What can hang from each mark
J: T
C: J U
F: C J T
B: F T
T: B C
U: B F J T

Each row was made from one small tree. The marks that hang from a mark follow it in brackets, in alphabetical order. Every link used is in the known rows. Write each row's tree.
Known rows
T{B C{U}}: [.29, .10, .01, -.01, -.12, .12, .10, .01, -.09, .07, -.06, .01, -.07, -.38, -.23, -.04, .31, .41, .47, .58, .17]
B{F{J} T}: [-.20, -.19, .07, .16, -.06, -.04, .13, .16, -.01, -.07, .41, .07, -.06, -.03, -.18, .05, -.08, -.10, .09, .09, -.02]
T{B{F{J}} C{U}}: [.08, .02, .03, .03, -.18, .05, .24, -.01, -.16, .05, .30, .11, -.14, -.38, -.22, .04, .21, .38, .51, .74, .16]
T{B{F} C}: [.13, .16, .07, -.02, -.02, .08, .14, .14, -.22, .01, .34, .11, -.15, -.14, -.10, .12, .36, .49, .24, .54, .05]
J{T}: [-.08, .03, -.01, .01, -.25, -.11, .10, -.07, .04, -.10, -.24, -.03, .12, .03, -.06, .03, .18, .07, -.20, -.12, -.04]
J{T{B C{U}}}: [.17, .10, .02, .00, -.36, -.01, .19, -.06, -.03, -.04, -.27, -.01, .06, -.30, -.26, -.02, .46, .43, .23, .40, .12]
B{T}: [.03, -.12, .07, .12, .01, .02, -.03, .17, .07, -.04, .00, -.03, .02, -.04, -.19, -.02, .04, -.08, .02, -.07, .01]
U{B{F{C}} J T}: [-.52, -.04, -.06, -.02, -.03, -.33, .26, .11, -.09, .04, .49, .23, .23, -.03, .08, .07, -.13, -.31, -.71, -.21, .23]
U{B F J T{C}}: [-.22, -.08, .04, .02, .03, -.25, .21, .18, -.14, -.15, .08, .19, .45, -.02, -.07, .12, .06, -.40, -.31, -.04, .21]
F{C{U} J}: [-.22, -.31, -.08, .11, -.14, -.09, .03, -.10, .17, .13, .12, .10, -.09, -.30, -.09, -.11, -.09, -.17, .13, .10, .31]
F{C}: [-.15, -.15, -.04, .05, .03, -.08, -.06, .06, .09, .08, .13, .07, -.07, -.03, .02, -.04, .09, -.04, -.17, -.12, .19]
C{J{T{B}} U{F}}: [-.01, -.02, -.06, -.03, -.39, -.17, .17, -.22, -.11, -.23, -.19, -.20, .31, -.28, -.25, -.09, -.01, .10, .33, .18, -.09]
T{B{F}}: [.05, .23, .02, -.04, -.04, -.01, .19, .01, -.19, .03, .42, .03, -.13, .01, -.02, .12, .07, .26, .19, .30, -.05]
U{J}: [-.09, -.01, .08, -.01, .03, -.11, .02, -.04, -.05, .01, -.09, .11, .13, -.06, .03, -.03, -.13, -.01, -.25, .04, -.16]
B{F T{C}}: [-.02, -.14, .08, .11, .06, .02, .07, .35, -.10, -.11, .27, .05, -.01, -.14, -.27, -.03, .27, .21, .06, .23, .00]
T{B C{J U{F}}}: [.18, -.04, .01, -.01, -.15, .05, .04, -.02, -.18, -.12, -.03, -.08, .14, -.42, -.27, -.10, .15, .32, .53, .56, .08]
B{F{C{J}} T}: [-.33, -.29, -.01, .11, -.04, -.09, -.05, .21, -.03, -.10, .44, .00, .01, -.19, -.18, -.10, -.01, .07, -.24, -.09, .02]
F{T{C}}: [.14, -.04, .02, .07, -.14, .08, .15, .13, .00, -.07, -.12, .08, -.10, -.40, -.07, -.06, .30, -.01, -.08, .20, -.03]
U{B F{C J} T}: [-.45, -.25, -.08, .12, -.08, -.28, .19, .06, .10, -.07, .40, .17, .19, .12, -.01, .20, -.06, -.75, -.17, -.31, .55]
C{J{T{B}}}: [-.05, .09, .02, -.04, -.41, -.02, .01, -.20, -.05, -.14, -.12, -.10, .08, -.13, -.07, .08, .08, .33, -.16, .09, -.04]
C{J U{B}}: [-.11, -.09, -.16, -.01, -.20, -.05, .17, -.06, -.04, -.03, .12, -.15, .20, -.33, -.01, -.24, -.18, -.11, -.09, .03, .07]
U{F{C} J T}: [-.38, -.20, .03, -.01, .03, -.33, -.03, .00, -.02, -.10, .01, .19, .36, -.03, -.11, .08, -.20, -.38, -.25, -.21, .17]
T{C{U}}: [.12, -.10, -.04, .01, -.06, .07, .03, .05, -.03, .01, -.16, .01, .06, -.37, -.22, -.18, .22, .21, .30, .35, .11]
F{J}: [-.12, -.12, .03, .08, -.11, .00, .01, -.09, .07, .02, .06, .10, -.10, -.02, .00, .10, -.09, -.13, .05, .10, .11]

Which tree is each row?
[-.20, -.10, -.08, .05, -.07, -.16, .24, .13, -.04, -.01, .42, .11, -.14, -.27, .03, -.08, .09, -.13, -.24, -.03, -.05]
B{F{C T}}
[.28, .14, .07, .05, -.19, .12, .21, .10, -.06, .00, -.02, .10, -.21, -.39, -.09, .06, .40, .17, .06, .41, .00]
F{T{B C}}
[.03, -.08, -.05, .02, -.30, -.06, .13, -.02, .01, -.10, -.38, -.03, .17, -.31, -.25, -.12, .38, .25, .08, .21, .07]
J{T{C{U}}}
[-.20, -.25, -.03, .17, -.21, -.07, .14, -.02, .19, .05, .14, .20, -.25, -.33, .03, -.01, .05, -.38, -.25, -.03, .17]
F{C J T}
[.14, .14, .08, .01, -.28, .01, .12, .01, -.03, -.07, -.20, .05, -.02, -.10, -.17, .14, .53, .42, .02, .29, .10]
J{T{B C}}
[.10, -.08, .00, .04, -.18, -.03, .22, .04, -.04, -.03, -.26, .11, .06, -.64, -.15, -.22, .12, -.01, -.06, .34, -.13]
F{T{C{U{J}}}}
[-.09, -.02, -.08, .00, -.05, -.20, .28, -.01, -.06, .08, .04, .03, .23, -.24, .02, -.20, -.13, -.23, -.16, .04, -.01]
C{U{B J}}
[-.26, -.33, -.05, .19, .06, -.22, .09, .31, .05, -.15, .38, -.05, .23, .02, -.10, -.10, .04, -.51, -.25, -.37, .18]
U{B{T} F{C{J}}}
[-.02, -.15, -.10, .02, -.16, .03, .12, .06, -.07, -.05, .03, -.06, .17, -.45, -.09, -.22, .13, .12, -.04, .28, .18]
T{C{J U{B}}}
[-.18, -.22, -.21, .09, -.30, -.13, .26, .01, .08, -.01, .19, -.03, .03, -.61, .02, -.32, -.03, -.33, -.36, -.10, .14]
F{C{J U{B}} T}
[-.21, .01, -.08, -.05, -.19, -.21, .26, -.07, -.03, .05, -.02, .06, .35, -.27, -.06, -.10, -.23, -.32, -.22, -.01, .15]
C{U{B J T}}
[.03, -.18, -.04, -.02, -.17, .09, -.08, -.04, -.07, -.07, -.16, -.06, .13, -.52, -.20, -.23, .07, .30, .15, .39, .08]
T{C{J U}}
[-.30, -.07, .00, .05, -.26, -.16, .23, -.08, -.05, -.11, .19, .09, .00, .02, -.05, .12, .03, .02, -.08, .07, -.02]
B{F{J{T}}}
[-.27, -.27, -.13, .15, -.12, -.15, .21, -.02, .17, .15, .29, .10, -.04, -.22, .01, -.10, .00, -.37, -.06, -.01, .41]
F{C{U{B}} J}
[-.19, .21, .10, -.12, -.14, -.13, .13, -.10, -.21, .01, .22, .18, .13, -.09, -.07, .22, -.19, .16, -.18, .22, .01]
U{J T{B{F}}}
[.02, -.13, -.04, .03, -.24, -.15, .17, .01, -.03, -.20, -.36, -.04, .30, -.23, -.29, -.12, .35, .05, .28, .16, .02]
J{T{C{U{F}}}}
[-.22, -.08, -.08, -.03, -.08, -.32, .32, -.03, -.10, -.08, .03, .03, .50, -.16, -.12, -.07, -.26, -.56, -.02, -.11, .11]
C{U{B F J T}}
[-.15, .11, -.01, .00, -.26, -.18, .22, -.02, -.06, -.03, .24, .05, -.05, .02, -.06, .10, .31, .27, -.12, .05, .04]
J{T{B{F{C}}}}
[-.26, -.15, -.06, .16, .08, -.18, .26, .37, .01, .02, .64, .05, -.01, .05, -.03, -.05, .16, -.25, -.35, -.24, .17]
U{B{F{C} T}}
[-.13, -.07, .08, .13, .05, -.17, .21, .24, .01, .01, .13, .10, .19, -.01, -.01, -.03, -.03, -.30, -.47, -.17, -.04]
U{B{T} J}
[-.29, .05, .01, -.04, -.08, -.20, .19, .00, -.05, .01, .08, .15, .29, -.01, .08, .11, -.17, -.34, -.58, -.20, .18]
U{B J T}
[-.20, -.10, .04, .12, -.33, -.12, .09, -.14, .15, .05, .07, .15, -.16, -.03, -.04, .19, .24, .05, -.13, .05, .30]
F{C J{T{B}}}
[.00, .00, -.02, .03, -.09, -.01, .26, .17, -.15, -.09, .22, .11, -.09, -.35, -.06, -.05, .24, .08, -.08, .27, -.13]
B{F{T{C}}}
[-.24, -.07, .07, -.06, .00, -.25, .03, -.05, -.10, -.16, -.11, .12, .42, .02, -.12, .12, -.26, -.36, -.10, -.12, .01]
U{F J T}
[-.32, -.01, -.07, .10, -.22, -.22, .43, .05, -.05, -.07, .42, .10, .05, .10, .07, .11, .12, -.22, -.32, -.08, .08]
U{B{F{J{T}}}}
[.06, -.12, .00, .05, -.24, .10, .04, .05, -.03, -.14, -.13, .03, -.04, -.53, -.06, -.11, .17, .10, -.21, .22, -.06]
F{T{C{J}}}
[-.01, -.13, -.06, .10, -.10, -.09, .32, .22, -.10, -.23, .17, .00, .19, -.26, .01, -.08, .20, -.41, -.17, -.01, .01]
U{B F{T{C{J}}}}
[-.08, .10, .00, -.01, -.01, -.07, .15, .06, -.11, .09, .51, .09, -.19, -.02, .00, .11, .14, .25, .05, .22, .09]
T{B{F{C}}}
[-.03, .22, .01, -.04, -.28, -.13, .27, -.07, -.13, -.08, .13, .00, -.01, .04, -.08, .14, .25, .31, -.01, .16, -.07]
J{T{B{F}}}
[-.19, -.12, -.10, -.10, -.33, -.01, -.07, -.24, -.02, -.10, -.12, -.12, .27, -.46, -.19, -.14, -.35, .02, .03, .09, .15]
C{J U{T}}
[-.05, -.24, .02, .17, .05, -.09, .13, .37, -.06, -.23, .21, -.05, .27, -.04, -.17, -.06, .21, -.30, -.05, -.07, .10]
U{B{T{C{J}}} F}
